Each row was made from one path, in order. Every step used is in the known rows, and no mark comes twice. Write each row's path.
(in the rows, 128 means zero)
Known rows
kigog -> lesiket -> dumepa -> fime: [158 165 177 121 142 140  71 137 151 150 103 127 105 114 174 132 130 101
 189 124 134 121 133 158 126 145 137 115 185 107 107 154 138 146 132  51
 174 140 159  75 157 138]
fime -> dumepa -> lefed -> saku: [156 138 131 139 134 142 142 111 132 103 135 142 158 136 139  82 114 150
 120 113 134 116 151 178  83 143 109 157 148  98 174 125  78 109 109  79
 176 109 130 110 140 154]
dumepa -> lesiket: [113 137 123 138 149 120 116 149 128 145 124 110 122 118 142 122 144 116
 152 116 141 113 131 111 115 125 145 136 142 122 117 135 137 146 127 106
 132 153 133 131 120 120]
barun -> kigog -> lesiket: [109 137 154 168 121 152 103 136 126 128 137 122  97 119 129 122 139 120
 122  88 129 122 156 134 137 184 158 121 117 113 121 123 137 131  95 104
 142 136 154 121 146 102]
kigog -> barun -> dumepa: [143 118 143 179 127 139  66 131 108 126 155 117 123 130 130 112 158 127
 140 156 120  99 131 132 123 146 112 105 153 132 151 138 112 127 114 130
 111 141 107 131 150 132]
lesiket -> dumepa -> fime: [171 145 158 125 137 123  88 116 165 141 124 163 127 125 166 147 124 105
 159 152 124 118 116 161 116 120 120 121 179 110 111 144 116 120 144  85
 155 136 120 104 132 146]
lefed -> kigog -> lesiket -> dumepa: [130 156 164 138 111 147  84 145 138 157 124 142  96 112 140 126 123 131
 141  81 123 133 142 147 128 188 136 138 155 116  92 121 116 135 129  84
 155 131 139 104 145 121]
barun -> kigog -> lesiket -> saku -> nore -> nune: [107 144 200 193 115 154 152 146 150 127 102 117  74 109 102  87 166 130
 138  80 145 111 145 139 136 165 158 129  79  73  67 141 144  73 137 138
 158 134 166 151 141 105]
kigog -> barun -> saku -> lesiket -> dumepa -> tezore: [128 151 162 221 155 160  67 128 131 106 120  87  98 132 181  84 181 134
 143 167 159  91 170 145 116 180 140 167 151 152 156 132  90 102 159 125
 112 131 123 126 153  80]
fime -> dumepa -> lefed -> kigog -> lesiket -> saku -> zagon: [159 154 159 116 136 160  83 135 160 163 107 130 103 131 167  78 127 149
 135  67 148 106 169 198  97 228 109 145 147  88 137 116 102 153 122  56
 190  89 137 121 189 110]
kigog -> barun -> saku: [119 129 159 200 125 118 113  96 108  95 154  93 134 142 160 115 171 154
 100 155 159  93 152 138 137 161 130  96 141 147 177 137 117 102 114 181
 111 135 118 160 113 108]
tezore -> dumepa -> lesiket -> kigog -> barun: [145 117  98 170 166 115  63 143  98 151 127 125 111  98 168 103 188 116
 145 123 141 116 121 123 107 181 164  74 142 162 124 132 104 118 144 114
  96 145 151 114 148  87]
kigog -> lesiket -> saku -> lefed: [127 166 155 109 153 129 137 138 146 105  94  64 104 123 150 102 159 135
 160  71 153 127 161 181 115 178 151 120 126 121 140 142 111 137 118  86
 164 135 182 128 161 107]
lesiket -> saku -> nore: [155 142 158 147 128 130 147 130 142 119 104 126 116 132 124 102 146 122
 127 105 152 128 115 143 120 119 135 128  99 115  92 132 143  80 137 133
 158 118 145 150 123  98]
nune -> nore: [136 116 125 147 129 147 162 128 128 136 119 112 124 111 121 138 122 121
 127 149 133 144 124 107  99 116 131 127 115 109 108 140 155 113 117 124
 125 129 133 108 120 118]
barun -> saku -> lefed -> kigog -> lesiket -> dumepa -> fime: [143 162 208 172 115 134 106 104 171 127 141 139 119 115 182 130 171 149
 161  82 128 118 161 215 109 207 153 132 174  94 132 124  75 119 113  82
 170 151 155 113 118 126]
fime -> dumepa: [148 129 142 118 137 124 116 129 140 113 125 129 126 119 126 112 121 136
 128 115 104 120 132 152 117 128 114 115 135 113 129 132 122 124 130  97
 145 121 132 120 139 137]
tezore -> dumepa: [140 118 106 116 120 124 115 140  97 135 128 113 129 103 135 113 137 110
 132 137 109 122 120 146 105 118 121 100 113 132 108 121 102 109 141 130
 103 124 160 113 142 141]
lefed -> kigog: [122 119 142 152  99 135 122 125 142 145 163 160 132 120 128 147 121 149
 106  97 118 138 125 132 127 160 131 147 130 120 114 102 105 122 123 133
 123 123 120 133 113 134]
tezore -> dumepa -> fime: [162 122 130 120 122 127  96 128 127 146 137 135 137 102 168 134 136 101
 156 147 112 116 110 160 102 113 129  93 148 118 108 124 103 114 137 102
 118 131 172  93 144 163]
dumepa -> lesiket -> saku -> lefed: [122 154 131 125 174 104 144 138 156 114 107  83 116 128 154 110 171 129
 152  81 154 113 145 169  94 148 151 134 134 117 131 142 103 132 131  99
 147 161 149 162 127 103]
lesiket -> saku: [146 150 144 117 141 114 124 125 147 106 112  93 112 132 153 132 117 124
 108 114 155 119 138 145 103 129 111 114 116 129 108 134 119 111 130 122
 154 133 130 150 155 111]
saku -> fime -> dumepa -> lesiket -> kigog -> barun: [181 120 161 180 171 109  73 123 154 129 111 169 123 137 172  96 167 144
 151  98 110 114 132 142 145 196 165 112 190 140 153 161 132 134 137  81
 161 133 120  77 134 111]
tezore -> dumepa -> lesiket -> kigog -> barun -> saku -> lefed: [139 124 122 196 172  98 107 116  97 105 132 104 122 109 180  82 238 146
 137 113 148 103 154 174  88 212 173  70 131 154 166 134  64  94 133 135
  99 155 161 143 120  73]
lesiket -> dumepa: [147 145 134 121 136 120 110 125 138 127 116 139 111 125 133 121 124 120
 135 142 123 125 128 146 117 128 112 123 143 125 110 135 117 117 145 116
 144 133 106 129 131 124]
nore -> nune: [100 128 148 140 125 126 155 136 139 138 118 126 122 119 102 119 133 145
 149 142 114 119 128 126 133 117 118 135 113 100 114 144 123 114 161 157
 119 139 125 136 128 162]
lefed -> kigog -> lesiket -> saku: [126 160 171 137 114 139 100 140 153 136 126  95  94 114 162 139 118 137
 117  56 154 129 148 149 117 187 138 130 125 117  91 116 118 128 109  92
 166 131 162 128 168 111]
lesiket -> saku -> tezore -> dumepa: [147 141 127 114 148 129 128 127 102 127 114  83 106  94 158  99 148 111
 110 106 132 129 132 199  82 117 120 135  88 126  89 121  86  88 178 137
  94 107 184 134 145 102]
lefed -> dumepa: [119 109 131 134 109 131  85 146 122 132 144 132 125 118 118 123 138 138
 138 132  97 123 125 144 107 131 113 121 143 121 103 128  91 106 129 127
 115 141 128 102 134 146]
lesiket -> saku -> fime: [172 144 168 124 135 112 131 115 164 107 101 119 127 153 168 124 113 128
 123 108 128 117 135 162 129 135 123 136 144 121 120 145 123 115 136 124
 177 127 127 111 139 133]
saku -> barun -> kigog -> lesiket: [ 90 111 176 215 140 139  97 129 111 131 148 120  95 141 123 107 170 131
 122 118 125 119 166 127 154 219 176 103 140 136 139 123 115 133 116 123
 129 153 152 135 151  90]
kigog -> lesiket -> saku -> zagon: [139 156 156 112 134 125  88 124 142 162  84  77  89 129 155  95 135 129
 159  96 153 111 168 161 132 180 115 116 131 120 110 120 147 164 133 115
 163 111 144 121 171  94]
lefed -> dumepa -> fime: [143 112 152 137 110 129  66 139 153 145 153 156 137 118 148 144 137 126
 163 142 102 119 111 157 107 121 123 117 176 105 101 132  89 109 130 101
 133 145 139  82 136 170]
saku -> lesiket -> kigog: [149 129 118 143 160 133 101 152 141 127  86 135  94 128 148 113 134 128
 140 102 122 135 144  94 125 187 166 146 120 160 107 121 122 126 140  85
 161 134 149  87 169  75]
lefed -> dumepa -> lesiket: [101 118 123 143 126 122  76 168 126 152 142 115 117 109 133 117 151 127
 159 115 111 110 126 131  98 124 129 132 153 116  90 138  95 125 132 103
 123 164 133 111 128 138]

Which path is each row?
[144 122 122 187 164 135  80 142 131 124 103 130  99 134 156 100 165 141
 142 130 133 123 142  96 147 215 178 124 144 185 144 132 122 129 140 113
 137 130 140  95 159  75]	saku -> lesiket -> kigog -> barun
[142 174 128 112 162 176  98 153 114 135  85 122 102 130 159  84 138 106
 161 128 159 114 144 158 106 167 133 149 156 110 153 166 121 142 120  48
 170 125 140 101 178 134]	kigog -> lesiket -> dumepa -> lefed
[159 114 127 193 110 148  74  93 104 160 153 150 152 150 138  67 158 159
 155 168 137  91 165 170 106 187  93 151 175 109 197 113  78 146 111 134
 135 103  81 126 143 128]	kigog -> barun -> dumepa -> lefed -> saku -> zagon
[161 117 164 234 129 129 122  95 113 106 127 161 120 135 142  93 202 156
 108 125 163 123 136 129 140 185 170  93 115 149 141 129 129  62 124 168
 132 116 125 147 100  52]	lesiket -> kigog -> barun -> saku -> nore
[131 153 161 204 143 128  81 119 116  96 109  81  96 142 173  83 165 144
 132 168 145  76 170 135 130 188 140 121 155 164 149 142 105 101 144 145
 144 148 121 126 136  90]	kigog -> barun -> saku -> lesiket -> dumepa
[146 128 182 208 117 122 120  85 120  92 136 119 144 158 174 107 162 162
 114 153 135  92 155 152 158 166 140 113 169 140 186 149 121 107 121 182
 134 129 109 117  99 130]	kigog -> barun -> saku -> fime
[115 142 165 163 131 137 151  91 103 110 130 103 123 124 149 110 168 147
  98 118 139 123 160 176 110 129 133 166 105 123 133 120 108 102 150 166
 103 115 144 146  95  89]	barun -> saku -> tezore
[108 137 146 186 147 109 117 132 161 128 156 111 122 125 164 122 194 164
 126  78 159 115 135 169 118 209 169 135 160 135 157 128  87 128 126 133
 110 155 136 174 103 104]	dumepa -> lesiket -> saku -> lefed -> kigog -> barun
[177 123 177 144  98 108 139  87 157 105 128 155 157 137 140 101 101 167
 137 101  80 124 154 180 132 140 113 151 169 103 137 123 101 112 130 111
 190 115 128  68 116 163]	lefed -> saku -> fime -> dumepa
[136 104 149 130 116 122 100 133 160 133 149 165 148 119 138 131 171 145
 181 129  87 130 119 196 104 145 138 126 179 103 133 131  65 113 133  99
 120 147 151  89 115 169]	saku -> lefed -> dumepa -> fime
[131 135 147 132 121 115 149 119 171 111 141 131 123 130 141 138 147 160
 111  66 135 139 135 188 104 188 139 146 121 118 128 108  72 104 121 124
 138 131 135 162 116 116]	lesiket -> saku -> lefed -> kigog
[141 144 153 208 129 153  95 103 120 106 162 155 132 145 184 105 166 155
  88 147 173  94 147 175  97 208 124 136 164 128 189 137  64  89 115 143
 130 125  80 168 116 118]	lesiket -> dumepa -> lefed -> kigog -> barun -> saku
[129 137 135 146 139 129  78 158 122 151 135 106 112 115 129 117 143 100
 165 115 122  99 137 121  85 114 118 136 141  99  96 135 118 151 114  84
 139 164 121 129 152 121]	barun -> dumepa -> lesiket
[168 126 141 165 117 159 166 116 124 114 127 175 158 131 113  54 139 153
 136 109 131 130 136 170 101 133 131 172 134  83 148 122 100  80 120  90
 180  94 141 111 112 139]	fime -> dumepa -> lefed -> saku -> nore
[134 149 147 171 172 115  82 143 139 112 129  77 113 130 152  95 199 131
 162 107 148  88 146 170  88 167 134 113 155 119 157 153  82 136 115 101
 129 171 131 165 148 105]	kigog -> barun -> dumepa -> lesiket -> saku -> lefed
[183 157 183 149 120 185  76 152 149 129 114 130 109 146 181 103 116 120
 147  65 143 104 153 180  88 194 119 177 159  81 127 142  85 138  94  43
 209 124 137  88 204 150]	barun -> dumepa -> lefed -> kigog -> lesiket -> saku -> fime
[196 140 182 129 153 141 105 126 188 102 104 126 124 135 172 107 119 122
 135  93 121 122 140 200 104 129 108 166 142  98 121 138 103 110 157  75
 159 104 129 101 174 133]	lesiket -> saku -> fime -> dumepa -> tezore
[137 137 189 157 129 135  71 139 179 115 145 123 101 114 167 131 174 129
 160  71 116 111 151 219  89 202 153 109 153  89 110 129  62  99 102  70
 158 166 180 107 158 126]	barun -> kigog -> lesiket -> saku -> lefed -> dumepa -> fime
[150 134 161 198 183  96 108 107 142  88 129 122 121 127 166  85 224 174
 131  92 142 101 167 181 102 217 168  87 149 138 183 146  82 111 120 102
 141 154 135 148 120  70]	fime -> dumepa -> lesiket -> kigog -> barun -> saku -> lefed
[102 120 194 240 104 136 164 112 109 115 132 125 131 131 103  75 197 173
 137 164 144  97 133 130 159 142 148 113 114 107 140 150 133  63 156 217
 105 126 127 162  82 126]	kigog -> barun -> saku -> nore -> nune
[152 152 113 114 160 157 117 138 124 120 108 156 119 140 153  97 130 114
 132 151 149 115 128 158  92 142 117 149 150 114 154 153  97 119 134  83
 153 123  99 131 147 134]	lesiket -> dumepa -> lefed
[127 148 169 155 122 180  67 150 152 169 139 142  96 104 144 125 140 122
 155  82 142 146 141 165 115 180 138 182 147 111  94 110 100 137 145  62
 117 113 140 105 163 114]	lefed -> kigog -> lesiket -> dumepa -> tezore
[147 122 146 135 146 154 101 137 153 123 133 137 126 115 130 109 136 125
 136 112 121 133 135 167 101 120 111 159 126 104 127 120 107 121 149  79
 111 106 135 119 159 126]	fime -> dumepa -> tezore
[125 133 142 210 176 103 119 103 132 104 131 116 123 133 172 102 232 165
 130 104 166 107 162 159 111 215 185 101 144 155 185 139  88 112 119 134
 124 161 128 154 105  61]	dumepa -> lesiket -> kigog -> barun -> saku -> lefed
[140 125 144 213 151  94  73  92 128 159 126 130 106 138 176  96 201 159
 133 130 163  93 173 133 130 222 147  96 154 151 158 118 124 139 134 156
 128 131  88 151 115  38]	dumepa -> lesiket -> kigog -> barun -> saku -> zagon
[154 154 186 210 142 128  63 115 147 109 119 105 110 142 203 110 165 131
 156 178 143  73 157 147 126 178 148 116 192 146 146 151 105 107 139 121
 154 152 135 106 135 110]	kigog -> barun -> saku -> lesiket -> dumepa -> fime
[126 114 183 252  81 143 131 100 114 121 175 159 137 130 131 104 189 177
  95 119 150 115 129 138 151 182 159 127 129 130 142 107 118  69 118 196
 108 111 124 164  69  98]	lefed -> kigog -> barun -> saku -> nore
[118 138 119 134 129 203 116 152  72 167 129 135 120  89 155  75 165 124
 136  79 136 143 138 194  88 184 163 189 121 109 131 117  76 124 146  81
  89  89 201  88 149 131]	saku -> tezore -> dumepa -> lefed -> kigog -> lesiket
[183 128 143 119 147 156 134 128 144 107 102 170 149 154 158  83 120 136
 139 127 104 113 134 177 116 150 126 163 170  95 179 161 107 128 127  69
 180 103 122  83 143 171]	saku -> fime -> dumepa -> lefed
[154 133 178 166 109 118 144  90 137  94 122 126 139 154 164 118 132 148
 119 128 126 106 154 155 134 142 131 138 141 120 144 140 116 111 122 155
 162 128 116 114 108 132]	barun -> saku -> fime
[129 159 139 131 162 111 111 145 149 127 111  76 104 122 166 125 135 112
 131  97 168 105 136 133  95 126 131 126 126 121  99 140 129 130 132 100
 155 158 139 155 144 104]	dumepa -> lesiket -> saku
[117 147 179 163 164 124  98 139 121 118  99  60  89 142 158 101 154 129
 143 116 155 119 165 142 132 191 147  90 143 146 122 146 119 136 137 108
 161 147 168 135 186  90]	kigog -> lesiket -> saku -> barun
[164 138 122 134 120 127 115  89 133 158 117 171 135 147 148  77 125 148
 149 151 135 114 162 185  99 171  92 169 166 103 161 110  81 129 143 115
 166 101  76 122 127 120]	lesiket -> dumepa -> lefed -> saku -> zagon
[150 117 128 173 154 124  88 115 126 127 127 154 117 129 146 127 166 143
 118 128 144 137 128 117 144 193 157  92 140 166 152 133 125 117 129 130
 120 124 117 126 142  83]	lesiket -> kigog -> barun
